Every row comes from one small tree of marks. Brackets hold a mark, then the marks that hang from it, in the order of their numbers. Every link used is in the known rows. Which tree was each row made from?
Known rows:
{Q_154 {Q_87 Q_517} Q_902}: [4,-6,-3,0,1,12,-12,12,-1,2,-6,-26,7,-16,-8,-5,4,-10,-8,-5,0,-7,5]
{Q_210 {Q_154 Q_87 Q_902}}: [4,-9,-1,-6,-7,6,-19,6,6,2,5,-9,0,-23,-9,-8,3,-8,-1,5,7,-6,12]
{Q_154 {Q_87 {Q_517 Q_872}}}: [-1,-13,-14,0,9,13,-17,5,-3,-8,-12,-14,4,-11,-6,-6,-1,-10,-14,-2,-5,5,7]
{Q_872 Q_154 {Q_517 Q_87 Q_210}}: [14,6,0,-2,-13,21,-14,3,-11,-15,-16,-5,14,6,4,5,3,-23,-11,-1,20,9,1]
{Q_517 {Q_210 {Q_154 Q_902}} Q_650 Q_872}: [-13,1,0,-9,-13,13,-33,4,6,-3,-4,2,-7,-15,-11,-6,-3,4,7,28,15,-10,15]
{Q_210 {Q_154 {Q_87 {Q_517 Q_872}} Q_902}}: [-3,-16,-9,-5,1,14,-33,4,8,-1,-2,-12,2,-27,-14,-14,6,-7,-10,8,3,-7,15]
{Q_517 {Q_872 Q_154}}: [4,-5,3,4,-7,9,-18,0,7,-18,-7,6,6,-11,-7,-6,3,-6,-11,4,12,9,3]
{Q_87 {Q_517 {Q_872 Q_154}}}: [0,-10,-2,5,-2,13,-24,-1,5,-14,-12,-2,11,-15,-8,-6,8,-9,-17,1,6,4,4]
{Q_210 {Q_154 Q_902}}: [-3,-5,5,-6,-10,0,-13,-2,11,5,9,2,-2,-17,-8,-8,8,3,3,11,8,-11,8]
{Q_902 {Q_154 {Q_87 {Q_517 Q_650}} Q_210}}: [6,-6,-6,-9,0,19,-26,8,-14,-7,-17,-12,-8,-11,-5,6,9,-9,13,7,11,2,8]
{Q_902 Q_154}: [7,0,5,-9,0,5,-4,1,3,-7,2,0,-5,-9,7,5,1,6,7,9,2,3,1]
{Q_650 {Q_517 Q_872}}: [-3,2,0,-10,1,1,-11,-3,2,-2,-11,11,0,-4,-9,-14,-6,-2,-8,10,0,0,-1]
{Q_902 {Q_154 Q_87 Q_210}}: [12,-3,-4,-4,-5,10,-14,5,-9,-9,-5,-10,-10,-10,1,1,3,-8,13,6,13,5,11]
{Q_210 Q_154}: [-3,-7,0,-5,-2,-1,-10,-9,6,4,8,7,-3,-9,-2,-4,5,2,3,6,2,-4,8]
{Q_650 {Q_517 Q_87 Q_210 Q_902}}: [4,3,4,-18,-1,12,-7,14,-6,5,-19,10,9,18,7,4,-2,-12,-2,10,7,-8,5]
{Q_87 {Q_517 Q_650 Q_902}}: [-9,-7,3,-10,6,14,-20,13,0,-1,-13,3,7,8,-5,8,9,-3,6,4,-8,-8,0]
{Q_210 {Q_154 Q_87 {Q_902 Q_517}}}: [10,-11,-5,-17,-14,2,-27,8,8,-2,6,-16,-6,-22,-2,-8,0,-1,0,13,12,0,10]
{Q_154 {Q_87 {Q_517 Q_872}} Q_210 Q_902}: [-4,-9,-11,8,-3,15,-25,12,-4,-1,-14,-21,0,-18,-16,-14,5,-15,-5,4,15,-6,10]
{Q_517 Q_210 Q_650 Q_902}: [-6,1,5,-11,-4,14,-15,14,-5,-8,-12,1,0,14,1,13,-2,-1,15,13,2,-7,7]
{Q_154 Q_87 Q_210}: [5,-4,-10,4,-3,7,-8,4,-13,-3,-9,-8,-6,-3,-7,-3,1,-14,3,-5,12,1,8]
{Q_87 {Q_517 {Q_210 Q_154} Q_902}}: [-7,-16,1,-7,1,13,-19,-2,2,5,-3,4,3,2,4,6,9,-4,8,8,-6,-22,19]
{Q_517 Q_87 Q_650 Q_902}: [-2,0,-1,-18,2,14,-16,26,-2,0,-14,10,7,15,3,11,5,-6,4,7,8,4,-2]
{Q_902 {Q_154 Q_87}}: [14,-4,-1,-10,2,8,-9,8,-3,-14,-2,-11,-4,-13,6,4,-2,-4,4,4,2,9,6]
{Q_517 Q_87 Q_210 {Q_872 Q_154}}: [3,1,-3,0,-9,16,-19,9,-4,-13,-17,0,9,-2,5,3,-1,-13,-14,9,23,8,11]
{Q_650 {Q_517 Q_872 Q_902}}: [-3,-6,4,-15,2,8,-15,6,7,-7,-13,15,6,4,-7,-12,-4,-5,-3,11,-2,-4,-1]

Which tree is each row?
[-3,-3,-4,-21,-15,4,-27,-2,-1,-3,-1,3,-14,0,5,6,-5,8,13,24,11,-3,11]
{Q_902 {Q_517 {Q_210 Q_154} Q_650}}
[11,0,8,-30,2,11,-13,18,3,-3,-12,13,7,5,9,3,3,-6,2,15,7,1,0]
{Q_650 {Q_517 Q_87 {Q_902 Q_154}}}
[6,-2,3,-20,-2,22,-25,21,-9,-23,-14,-9,-2,1,7,16,-4,-4,19,18,3,1,11]
{Q_517 Q_210 Q_650 {Q_902 {Q_154 Q_87}}}
[5,-1,6,-15,-12,11,-19,0,-1,3,-6,-7,-1,-16,-11,-10,-5,-10,-2,13,8,-17,15]
{Q_650 {Q_517 {Q_210 {Q_154 Q_87 Q_902}}}}
[9,0,10,-10,-12,21,-29,8,2,-26,-14,6,15,5,-11,5,8,-19,1,2,9,8,-8]
{Q_872 Q_154 {Q_517 Q_650 Q_902}}
[4,8,1,-14,-3,8,-2,6,-11,8,-18,4,4,12,6,0,-6,-11,-7,7,10,-4,4]
{Q_650 {Q_517 Q_87 Q_210}}
[1,-14,-4,-3,6,19,-12,13,-8,-7,-15,-18,8,6,3,8,1,-15,1,-2,-9,-12,14]
{Q_154 {Q_87 {Q_517 Q_210 Q_902}}}
[0,-1,-2,-9,0,13,-7,19,-6,1,-10,1,8,17,12,11,0,-9,2,7,9,-5,7]
{Q_517 Q_87 Q_210 Q_902}
[0,4,-5,-14,-13,7,-18,3,-8,-9,-7,-6,-11,9,8,9,-11,7,12,18,9,2,2]
{Q_902 {Q_517 Q_210 Q_650}}
[3,-7,-1,-6,-11,10,-20,5,1,-2,1,-14,-3,-17,-5,-3,-2,-6,3,10,8,-11,18]
{Q_517 {Q_210 {Q_154 Q_87 Q_902}}}
[4,4,13,-6,-18,14,-24,3,4,-12,-16,-2,7,-16,-14,-13,-5,-9,-13,19,21,-8,8]
{Q_650 {Q_517 Q_210 {Q_872 {Q_154 Q_902}}}}
[7,-5,0,-2,-7,23,-27,8,-14,-15,-23,-17,6,-7,-6,11,4,-19,-6,-1,7,0,10]
{Q_872 {Q_154 {Q_87 {Q_517 Q_210 Q_650}}}}
[-8,-3,-2,-11,3,12,-25,14,5,-12,-12,12,0,6,-7,1,0,-1,7,15,1,3,1]
{Q_517 Q_650 Q_872 Q_902}
[8,-8,-6,-3,2,17,-16,4,-11,-5,-10,-14,-5,-13,1,1,10,-11,6,1,7,-1,12]
{Q_902 {Q_154 {Q_87 Q_517} Q_210}}
[3,-2,-2,6,-11,9,-12,11,-6,0,-5,-18,-2,-12,-13,-8,3,-12,3,0,19,-6,7]
{Q_154 Q_87 Q_210 Q_902}
[10,-3,8,-1,-29,4,-23,6,4,-10,-2,-11,-3,-15,-7,-7,6,-6,-1,12,34,-2,2]
{Q_872 {Q_154 Q_210 {Q_902 Q_517}}}
[-1,-1,-11,-8,-15,7,-25,20,3,0,-8,-6,-7,-3,1,-12,-1,-1,-3,19,36,5,4]
{Q_154 Q_210 {Q_902 {Q_517 Q_87 Q_872}}}
[1,1,10,-13,-3,10,-6,3,-2,-2,-13,7,5,14,0,1,-6,-6,6,10,-4,-15,5]
{Q_650 {Q_517 Q_210 Q_902}}
[2,10,-2,-6,-9,16,-14,-1,-13,-13,-14,-6,1,11,-2,5,-7,-7,10,6,2,3,-2]
{Q_872 {Q_517 Q_210 Q_650}}
[9,1,1,-16,-11,4,-12,1,-3,-14,1,-10,-13,-2,21,10,-10,11,13,24,10,5,7]
{Q_902 Q_154 {Q_517 Q_210}}
[5,-1,7,-8,-8,8,-21,-4,5,-14,-14,13,8,-10,-13,-12,-1,-9,-18,8,11,4,0]
{Q_650 {Q_517 {Q_872 Q_154}}}
